Each row was made from one small tree. The marks that hang from a mark follow it in brackets, in alphabetical order. Every link used is in the known rows. Write each row's tree.
Known rows:
defuf[lobak[bomin zavum[famobub[gero]]]]: 0.508  -1.477  0.727  3.549  -1.039  -1.369  -0.341  -0.957  -0.352  -0.230  3.528  1.592  -0.520  0.332  -0.496  1.705  -2.182  -2.937  0.130  -1.589  2.899  0.052
ragadi[gero[lobak[zavum]]]: 0.931  0.979  0.701  0.324  -1.213  0.030  0.531  -0.018  0.325  0.590  -1.369  -0.750  0.479  -1.455  0.077  1.680  -1.020  0.176  -0.210  -0.556  2.659  1.699
gero[lobak[famobub zavum[bomin]]]: 1.227  0.324  0.380  3.285  -2.495  -0.482  0.157  0.123  -0.712  -0.290  -1.960  1.406  -0.598  -0.302  -0.387  1.929  -1.504  -1.046  0.323  -1.956  3.828  0.001
lobak[defuf zavum[bomin gero]]: 0.325  -0.756  0.472  4.641  -2.046  0.029  0.331  -0.562  -0.243  -0.761  -0.279  1.397  -1.252  0.489  -0.533  1.641  -1.537  -2.172  0.596  -1.814  1.251  1.144
gero[lobak[defuf famobub]]: 0.673  0.460  1.074  1.899  -2.429  -2.264  1.276  0.230  -1.030  -1.387  -1.780  1.277  -0.099  -1.262  -0.188  1.425  -1.114  -0.504  0.295  -1.402  3.591  0.331
famobub[lobak[zavum[gero]]]: 0.041  -2.063  -0.716  2.869  -2.208  -1.522  -0.661  -0.360  -1.135  0.032  -1.029  0.611  -0.527  0.032  -0.345  0.962  -0.388  -1.406  0.023  -1.486  1.638  0.818
lobak[bomin]: 0.592  -0.504  1.428  1.746  -1.306  1.001  -0.381  -0.774  -0.285  0.265  0.131  0.275  0.046  -0.243  -0.367  1.574  -1.330  -1.082  0.223  -0.872  0.848  -0.885
famobub[lobak]: 0.293  -1.866  0.170  0.962  -1.643  -1.211  -0.379  -0.130  -0.945  -0.246  -1.017  0.035  0.023  -0.691  -0.356  1.112  -0.317  -0.534  -0.162  -0.772  1.377  0.366
famobub[gero[lobak[bomin defuf zavum]]]: 0.743  0.995  0.806  2.746  -2.677  -0.128  1.083  -0.171  -0.570  -1.144  -1.053  1.220  -0.447  -1.072  0.256  1.529  -0.926  -2.614  0.371  -1.468  2.300  0.918
famobub[gero lobak[bomin defuf zavum]]: 0.871  -1.732  0.366  3.912  -3.086  -1.009  0.388  -0.274  -0.370  -0.433  -0.899  1.659  -0.695  -0.470  -0.138  0.974  -0.122  -3.583  0.563  -1.988  1.003  1.913
gero[lobak]: 0.380  1.020  0.776  0.265  -1.714  -0.158  0.480  0.004  -1.085  -0.699  -1.604  -0.180  0.224  -1.331  -0.004  1.624  -1.063  0.052  -0.241  -0.533  3.161  -0.389
defuf[lobak[bomin famobub zavum[gero]]]: -0.016  -2.067  0.554  4.523  -1.313  -1.743  -0.508  -0.919  -0.629  -0.045  2.922  2.256  -0.410  0.996  -0.490  1.070  -1.996  -2.447  0.354  -2.287  3.602  -0.530
lobak[bomin defuf zavum[famobub]]: 1.392  -1.141  1.330  4.760  -2.518  -1.311  0.209  -0.895  0.099  0.417  0.364  1.653  -0.965  -0.008  -1.016  1.809  -1.802  -2.841  0.779  -1.939  1.139  1.222
ropu[lobak[zavum[famobub]]]: 1.725  -0.351  -0.711  3.248  -0.908  -1.737  -0.397  -1.950  -0.233  0.044  0.765  0.249  -0.956  -0.271  -1.368  2.647  -2.225  -1.172  -0.018  -1.321  1.207  0.882
gero[lobak[bomin defuf famobub]]: 0.918  0.202  1.659  2.863  -3.023  -1.090  1.021  0.040  -0.716  -0.481  -1.759  1.674  -0.198  -0.837  -0.200  1.400  -1.155  -1.132  0.582  -1.749  3.638  -0.209
ropu[lobak[defuf] zavum[bomin famobub]]: 3.319  -0.836  -0.171  4.873  -1.405  -1.246  0.068  -0.751  0.582  -0.602  0.829  0.758  -2.178  0.244  -1.949  3.714  -2.990  -1.029  0.347  -1.548  0.875  0.563
lobak[bomin famobub[gero] zavum]: 1.162  -0.703  0.266  4.767  -2.133  -1.279  -0.189  -0.756  -0.413  -0.517  0.129  2.359  -0.657  0.207  -0.295  1.578  -1.347  -3.065  0.749  -2.546  1.195  0.131
lobak[bomin famobub]: 0.821  -1.036  1.180  3.111  -1.663  -0.891  -0.337  -0.640  -0.553  -0.191  0.021  1.606  -0.241  0.127  -0.444  1.528  -1.383  -1.155  0.553  -1.780  1.419  -1.182
ragadi[gero[lobak[bomin defuf famobub zavum]]]: 1.359  0.322  1.457  2.350  -2.243  -0.723  0.969  -0.013  0.617  0.758  -1.579  0.750  0.135  -1.069  -0.109  1.503  -1.080  -0.796  0.473  -1.555  3.030  1.886
defuf[zavum]: -0.673  -0.200  1.081  0.677  -0.363  -0.456  -0.239  -0.339  -0.624  -0.808  2.313  0.330  0.589  -0.472  -0.415  1.288  -2.113  -1.820  -0.475  -0.526  2.142  -0.155
defuf[lobak[bomin] zavum[famobub gero]]: -1.622  -1.646  1.035  3.529  -0.844  -1.800  -0.794  -0.866  -1.020  -0.702  5.821  2.001  -0.565  1.296  -0.333  1.343  -3.036  -3.023  -0.292  -1.352  4.448  -1.630

Which tree is each row?
1.242  0.227  0.789  3.427  -2.939  -0.548  0.134  -0.205  -0.694  0.483  -1.795  1.504  -0.190  -0.441  -0.360  1.492  -1.342  -1.577  0.501  -2.099  3.772  -0.204 => gero[lobak[bomin famobub zavum]]
-1.130  -0.970  0.722  1.767  -0.007  -2.893  -0.154  -0.468  -0.970  -1.994  5.960  1.610  -0.133  0.066  -0.239  1.660  -2.921  -3.031  -0.620  -0.872  3.967  -0.361 => defuf[lobak zavum[famobub[gero]]]
2.105  0.074  -0.098  3.192  -1.916  -1.645  -0.071  0.323  -0.612  -1.097  0.279  0.722  -1.303  -0.350  -0.556  2.866  -1.995  -1.237  0.201  -1.247  1.594  -0.732 => ropu[zavum[famobub[gero[lobak[bomin]]]]]
0.828  -0.268  -0.454  3.107  -1.279  -2.324  -0.215  -0.780  -0.773  -1.202  0.736  0.979  -0.951  -0.353  -0.420  2.194  -1.622  -2.040  0.109  -1.405  0.833  0.745 => lobak[zavum[famobub[gero]]]
1.879  -0.432  -0.508  2.723  -0.956  -2.581  -0.204  0.134  -0.585  -1.738  1.112  0.504  -1.253  -0.358  -0.725  2.904  -2.051  -0.979  0.036  -1.028  0.415  -0.263 => ropu[zavum[famobub[gero]]]
0.595  -1.517  0.717  6.183  -2.896  -1.985  0.274  -0.838  -0.427  -0.263  -0.126  2.868  -1.014  0.731  -0.619  1.078  -1.440  -2.890  1.095  -2.912  1.702  0.552 => lobak[bomin defuf famobub zavum[gero]]
-0.194  -2.134  -0.296  4.910  -2.804  -1.972  -0.474  -0.262  -1.325  -1.454  -0.420  1.869  -2.494  1.178  -0.205  2.113  -1.115  -1.077  0.416  -1.723  1.627  -0.683 => zavum[bomin famobub[lobak[defuf]] gero]
0.303  0.687  1.454  0.766  -1.417  -1.617  1.172  0.348  0.173  -0.480  -0.337  0.501  0.506  -1.391  0.077  1.390  -1.367  -0.321  -0.025  -0.883  3.542  1.524 => ragadi[gero[lobak[defuf[zavum] famobub]]]
0.320  0.766  -0.115  1.776  -1.753  -2.520  0.346  -0.294  -1.486  -2.233  -0.048  0.869  -1.076  -0.880  0.230  2.418  -1.411  -0.835  -0.099  -0.863  2.056  -0.588 => zavum[famobub[gero[lobak]]]
-0.382  -0.198  1.083  2.219  -1.217  -2.616  0.807  -0.294  -0.697  -2.141  2.333  1.413  -0.416  -0.661  -0.383  1.648  -2.047  -2.645  -0.042  -0.960  1.671  0.863 => lobak[defuf[zavum[famobub[gero]]]]
0.844  -1.627  -0.038  3.728  -2.662  -0.959  0.444  0.075  -0.415  -1.193  -1.057  1.557  -1.069  -0.366  -0.128  1.395  -0.291  -3.094  0.390  -1.786  1.043  2.098 => famobub[gero lobak[defuf zavum[bomin]]]
0.441  0.665  1.883  1.263  -1.881  -0.451  0.824  0.027  0.404  0.336  0.096  0.284  0.071  -1.063  0.060  1.737  -1.580  -0.851  0.004  -0.700  3.259  1.135 => ragadi[gero[lobak[bomin defuf[zavum[famobub]]]]]
0.115  -2.228  -0.237  3.453  -2.621  -2.059  0.091  -0.242  -0.875  -0.315  -1.133  1.067  -0.624  -0.199  -0.450  0.759  -0.348  -1.905  0.292  -1.651  1.619  1.818 => famobub[lobak[defuf zavum[gero]]]
0.517  -1.500  0.303  3.734  -0.701  -1.640  -0.022  -0.407  -0.391  -1.343  2.897  2.224  -0.557  0.466  -0.395  1.690  -2.049  -2.628  0.167  -2.012  3.265  0.275 => defuf[lobak[famobub[gero] zavum[bomin]]]
0.246  -1.869  1.432  2.563  -0.759  -1.449  -0.246  -0.636  -0.444  -0.317  2.964  1.701  0.189  0.293  -0.523  1.247  -1.948  -1.574  0.159  -1.568  3.357  -0.969 => defuf[lobak[bomin famobub]]
0.832  -0.175  0.817  2.641  -0.875  0.024  0.426  -1.399  0.247  -0.621  1.552  0.565  -0.535  -0.314  -1.212  2.184  -2.431  -1.844  -0.075  -1.032  1.814  0.878 => ropu[lobak[defuf[zavum[bomin]]]]
0.206  1.279  0.603  1.096  -1.925  -1.042  1.381  0.087  -1.032  -2.378  -0.996  0.698  -0.299  -1.555  0.483  1.635  -0.786  -1.375  0.007  -0.766  2.193  0.570 => famobub[gero[lobak[defuf]]]
-0.361  -0.380  0.939  2.931  -1.333  -3.404  1.096  -0.048  -0.785  -2.817  1.944  2.456  -0.208  -0.596  -0.194  1.223  -1.744  -2.970  0.248  -1.763  2.025  0.842 => lobak[defuf[zavum] famobub[gero]]
-0.046  0.745  1.301  1.492  -2.178  -1.735  1.018  0.178  -0.975  -1.162  0.058  0.874  -0.117  -1.163  -0.280  1.586  -1.864  -1.415  -0.092  -0.837  4.032  0.401 => gero[lobak[defuf[zavum[famobub]]]]
1.303  0.534  1.402  2.077  -2.250  -0.512  0.796  -0.162  0.601  0.864  -1.162  0.237  -0.231  -1.088  -0.152  1.849  -1.256  -0.758  0.310  -1.084  2.760  1.844 => ragadi[gero[lobak[bomin defuf zavum[famobub]]]]
0.787  0.909  1.467  0.138  -1.470  0.974  0.448  -0.064  0.368  0.760  -1.301  -0.660  0.463  -1.251  0.260  1.701  -0.930  0.369  -0.060  -0.430  2.563  0.512 => ragadi[gero[lobak[bomin]]]
0.537  0.570  0.605  2.705  -2.404  -2.128  0.678  -0.331  -1.133  -1.857  -0.105  1.369  -1.233  -0.721  0.132  2.280  -1.363  -1.588  0.239  -1.183  2.065  -0.330 => zavum[famobub[gero[lobak[bomin defuf]]]]
0.336  -1.428  0.209  2.242  -2.352  -0.419  -0.247  -0.229  -0.926  -0.785  -0.659  0.952  -0.487  -0.417  0.274  1.222  -0.005  -2.168  0.157  -1.260  0.841  -0.024 => famobub[gero lobak[bomin]]
1.124  -0.571  -0.225  4.518  -1.639  -1.174  -0.123  -0.382  -0.452  -1.489  -0.117  2.289  -1.120  0.346  -0.312  2.111  -1.548  -2.469  0.582  -2.385  1.222  0.357 => lobak[famobub[gero] zavum[bomin]]
0.910  0.550  1.315  1.035  -1.696  -0.266  0.454  0.009  0.168  0.468  -1.389  0.196  0.252  -1.022  0.207  1.659  -0.999  0.303  0.118  -0.989  2.896  0.322 => ragadi[gero[lobak[bomin famobub]]]
1.278  0.441  1.029  1.928  -1.913  -0.260  0.332  -0.119  0.412  0.978  -1.452  0.424  0.210  -0.866  -0.015  1.637  -1.117  -0.416  0.282  -1.405  3.048  1.056 => ragadi[gero[lobak[bomin famobub zavum]]]
2.181  -0.487  -0.273  3.742  -1.201  -1.009  -0.450  0.306  -0.246  -1.618  0.846  0.845  -1.881  0.315  -0.765  3.343  -2.261  -1.159  0.202  -1.262  0.463  -0.719 => ropu[zavum[bomin famobub[gero]]]
